Each row was made from one small tree. Brackets hold a mark, then the marks that hang from it, in alphabetical order. Every link used is in the known rows. Write each row's tree.
(in the rows, 128 means zero)
Known rows
{tumes {togu {zatem mifaz} {zekeri gopon}}}: [118 104  81 119  99 102  99 118 101 164 122 115  85 133 152  96 106 158
 141 184 116 124 181  90 106  48 131  84]
{zatem gopon mifaz}: [129  88 195 128 133 111 134 117 100 135 140 167 128 125 170 113 140 152
 107 116 142 102 103 166 154  64 118 127]
{gipip tubot}: [162 122 118 109 124 142 141 147 169 124 137 132 125 112 115 127 135 129
 114 122 127  97 128 144 150 134 130 169]
{gipip {fuvep reduneb {togu zatem}} tubot}: [146 161 180 122 120 113 163 142 119 107 109 111 167 145 100 148 151 105
 161  65 114 163 103 137 130 181 118 151]
{gipip {fuvep togu} tubot}: [132 143 196 109 130 131 133 150 130  88 107 146 188 113  79 139 142 119
 148  73 112 138 113 148 136 144 119 171]
{tubot gipip}: [119 131  71 138 124 162 118 142 164 145 143 141 134 115 124 117 111 110
 108 158 148  97 104 148 144 120 131 144]
{tumes {togu {zatem {gopon {benu mifaz}}}}}: [111 143 154 120  97 118 137 128 132 104 111 135 152 145 153 148 160 184
  82 125  88 132 124 192 133 102 111 102]
{togu zatem {zekeri gopon}}: [145 115  31 111 127  99  97 134 144 182 154 118  64 111 164  99 107 131
 149 200 140 114 180  90 107 126 152 113]
{fuvep {reduneb pader} {togu zatem zekeri}}: [134 123 132 131 128 149 132 145 127 113 134 116 116 147 141 126 101 124
 115 122 133 143 160  51  99 184 129 138]
{voma tumes}: [120 116 117 133 147 151 129 113 156 120 147 135 111 112 128 144 126 137
 103 128 150  98 117 133 129 139 123 148]
{fuvep gipip {reduneb pader} {togu zatem}}: [155 136 106 137 149 166 161 113 123 119 128  88  97 159 136 141 113  90
 100  96 144 145  95 110 122 185 132 143]
{tubot {gipip fuvep}}: [122 141 102 150 134 138 118 142 138 148 130 137 146 120 113 124 124  95
 135 132 149 123  94 169 145 123 137 130]
{gipip {fuvep {togu {zatem mifaz}}}}: [ 89 133 196 131 118 112 122 106  54 120  90 149 161 130 117 133 131 122
 141  83 124 159  96 135 130 105 102 156]
{benu mifaz}: [115 114 110 130 113 157 126 135 133 122 126 152 136 107 123 137 110 158
  77 118 112 107  95 146 130 115 114 169]
{voma {tumes togu}}: [110 123 124 135 123 151 119 115 159 102 130 116 130 135 110 151 123 155
  94 131 132 101 131 145 122 117 123 120]
{fuvep {gipip tubot}}: [184 123  80 118 152 148 152 123 166 138 142 105  84 116 110 130 136 100
 124 129 135 104 119 150 162 136 146 152]
{fuvep reduneb togu}: [116 126 137 142 129 167 141 140 148 104 131 140 171 130 113 133 115 135
  96 100 123 119  86 119 116 157 128 156]
{togu zatem {zekeri {gopon {benu mifaz}}}}: [124 130  44 108 120 127 118 136 134 155 137 140  93  99 154 109 122 154
 122 180 102 130 158  88 108 111 115 122]
{tumes {togu zekeri}}: [125 111  84 137 111 137  96 145 156 127 131 123 117 131 115 120 103 159
 107 176 117 106 181 104 110 112 155 107]
{gipip {fuvep {togu zatem zekeri}} tubot}: [130 147 159 103 125  93 114 146 115 112 108 127 147 116  94 129 136 111
 179 117 112 160 175  95 117 172 132 141]
{togu {zatem {gopon {benu mifaz}}} zekeri}: [122 127 126 119 124 102 128 129 124 131 143 159 118 109 171 126 151 164
 114 161 106 129 160 125 133 128 119 107]
{gipip fuvep tubot}: [166 135 149 117 134 118 140 145 144 128 125 132 135 120 101 136 150 110
 145  94 125 126 118 162 151 137 132 158]
{togu {zatem mifaz} zekeri}: [123 104  97 136 115 107 115 110  85 158 138 140  79 121 153 110 108 132
 134 170 136 124 161  76 126  97 123 128]
{voma {tumes {togu zatem}}}: [109 141 106 130 110 126 120 104 144 115 125  95 110 148 128 155 128 149
 101 142 134 118 144 146 116 133 118 115]
{gipip fuvep}: [141 131 120 139 136 127 123 134 128 140 131 139 127 124 118 137 128 116
 125 110 137 124 102 163 137 132 144 148]

Which tree is each row?
[136 146 102 167 135 151 146 144 143 151 141 128 148 145 116 130 130  90
 139 114 150 132  71 155 144 140 138 112] : {tubot {gipip {fuvep reduneb}}}
[132 158 177 103 119 106 132 139 116 101 101 127 167 125  94 146 148 110
 157  84 112 154 125 147 137 165 117 168] : {gipip {fuvep {togu zatem}} tubot}
[149 135  93 103 145 122 125 120 137 129 124  99 100 107 105 121 122  98
 158 157 122 138 178  88 130 172 144 136] : {fuvep {gipip tubot} {togu zatem zekeri}}
[107 127 147 132 141 128  97 146 115 114 117 151 166 105  96 126 109 125
 150 127 123 139 148  94 108 153 146 139] : {gipip {fuvep {togu zekeri}}}
[152 119 125 138 161 190 162 125 141 105 131 111 118 146 121 136 111  97
  90  84 144 125  82 110 124 167 135 148] : {fuvep gipip {reduneb pader} togu}
[148 145 108 100 137 136 142 113 136 120 115  99 115 119 104 135 134  99
 131 121 122 138 125 141 144 164 128 158] : {fuvep {gipip tubot} {togu zatem}}
[102 142 130 159 140 150 122 156 135 124 130 143 185 127  89 116 113  97
 164 127 135 146 120  89 110 158 143 106] : {tubot {gipip {fuvep reduneb {togu zekeri}}}}
[110 128  92 131 118 115 102 106 146 125 133  93  91 137 125 143 115 148
 126 177 133 122 194  90 103 139 132  90] : {voma {tumes {togu zatem zekeri}}}
[118 100 163 131 104  75 108 114  92 136 126 132 112 148 167 114 129 169
 135 166 121 127 183 127 125  66 133  71] : {tumes {togu {zatem gopon mifaz} zekeri}}
[171 125 147 151 144 150 156 146 131 126 140 124 118 159 136 144 127 104
 111  65 147 132  87 137 133 154 134 136] : {gipip {fuvep {reduneb pader}}}
[ 93 121 158 135 105 126 129  82  94 114 113 109 113 145 129 146 131 154
 109 129 130 123 127 131 125  78  96 114] : {voma {tumes {togu {zatem mifaz}}}}
[116 141 178 146 140 175 147 159 128 103 118 135 190 148 101 133 121  89
 124  65 147 144  74 124 123 158 119 136] : {tubot {gipip {fuvep {reduneb pader} togu}}}
[123 126  80 111 125 168 134 142 149 139 129 159 131  94 139 120 131 159
  87 131 102 106  94 140 125  90 106 152] : {zekeri {gopon {benu mifaz}}}
[100 110 215 128 115  90 132  83  92 111 122 122 120 153 166 148 153 166
 117 120 136 124 133 168 136  70  99  87] : {voma {tumes {togu {zatem gopon mifaz}}}}
[101 154 152 157 133 160 140 148 132 116 118 137 199 133  90 129 126  95
 140  91 137 144  66 146 126 149 128 127] : {tubot {gipip {fuvep reduneb togu}}}
[126 127  63 133 101 113  94 132 142 139 127 103  95 142 129 122 104 151
 124 187 116 123 192 104 107 129 150 103] : {tumes {togu zatem zekeri}}
[129 110 156 129 138  92 132 114  97 145 148 163  99 121 188 107 155 146
 138 167 129 129 159 114 143  87 126  95] : {togu {zatem {gopon benu} mifaz} zekeri}
[101 169 133 150 121 136 137 134 118 132 114 118 178 149 107 136 128  87
 150 101 138 162  80 143 123 168 124 124] : {tubot {gipip {fuvep reduneb {togu zatem}}}}
[149 132 126 106 150 164 146 127 153 105 118 115 138 105  89 132 127 106
 125 111 121 118 112 142 147 146 135 166] : {fuvep {gipip tubot} togu}
[162 133 129 125 151 168 172 130 159 110 129 107 139 129  90 136 136 101
 126  95 120 126  91 127 146 166 136 145] : {fuvep {gipip tubot} reduneb togu}
[140 130 101 152 156 175 153 118 141 122 132 112 131 133 108 135 116 107
 105 112 131 127  76 127 126 161 148 141] : {fuvep gipip reduneb togu}
[146 145 198 126 135 138 159 154 138  93 113 132 190 132  82 146 147 116
 146  55 112 147  88 136 132 166 123 155] : {gipip {fuvep reduneb togu} tubot}
[111 122  60 112 121 110  93 113 151 148 141  91  78 128 140 124 115 153
 145 192 133 120 198  92  89 115 136  76] : {voma {tumes {togu zatem {zekeri gopon}}}}
[115 128 166 124 120  93 122  99 142 112 131 104 119 153 161 154 152 163
 114 136 139 118 146 179 129 125 122  85] : {voma {tumes {togu {zatem gopon}}}}
[ 85 152 152 141 132 152 109 146 127 115 110 151 197 114  87 124 123 102
 138 109 136 136  92 154 126 137 126 145] : {tubot {gipip {fuvep togu}}}
[132 112  73 117 132 117 122 119 105 172 142 147  75 111 168  92 134 137
 147 187 125 126 159  75 122  70 119 110] : {togu {zatem mifaz} {zekeri {gopon benu}}}
[119 139 104 107 135  93  91 137 108 148 119 129 129 109 128 114 113 122
 178 147 125 154 164  92  93 143 144 111] : {gipip {fuvep {togu zatem {zekeri gopon}}}}
[128 104 175 124 120  84 135  99  83 146 136 145 107 137 184 118 143 142
 120 128 140 120 115 164 154  83 117 124] : {togu {zatem gopon mifaz}}
[130  98  78 117 119  99 107 116  96 183 142 135  68 115 169  88 108 140
 151 185 136 120 165  78 116  68 126 113] : {togu {zatem mifaz} {zekeri gopon}}
[101 124 252 124 128  77 124 105  49 114 102 157 171 136 150 129 151 130
 151  77 130 161  99 168 141  94 108 125] : {gipip {fuvep {togu {zatem gopon mifaz}}}}
[182 138 151 140 136 125 168 148 148 130 136 121 138 139 107 144 150 109
 145  76 124 134  97 154 148 153 137 140] : {gipip {fuvep reduneb} tubot}
[131 102 193 129 143 127 148 117 112 123 143 180 138 120 169 116 163 149
 105 120 129 110  99 167 161  66 112 125] : {zatem {gopon benu} mifaz}
[143 111 112 124 133  75 105 127 132 157 158 133  86 124 181 115 127 142
 138 182 142 117 183 129 130 146 154 100] : {togu {zatem gopon} zekeri}
[136 124  34 114 106 105  89 136 147 162 132  92  81 133 149 107 103 152
 138 199 116 117 196 103  96 103 155  85] : {tumes {togu zatem {zekeri gopon}}}
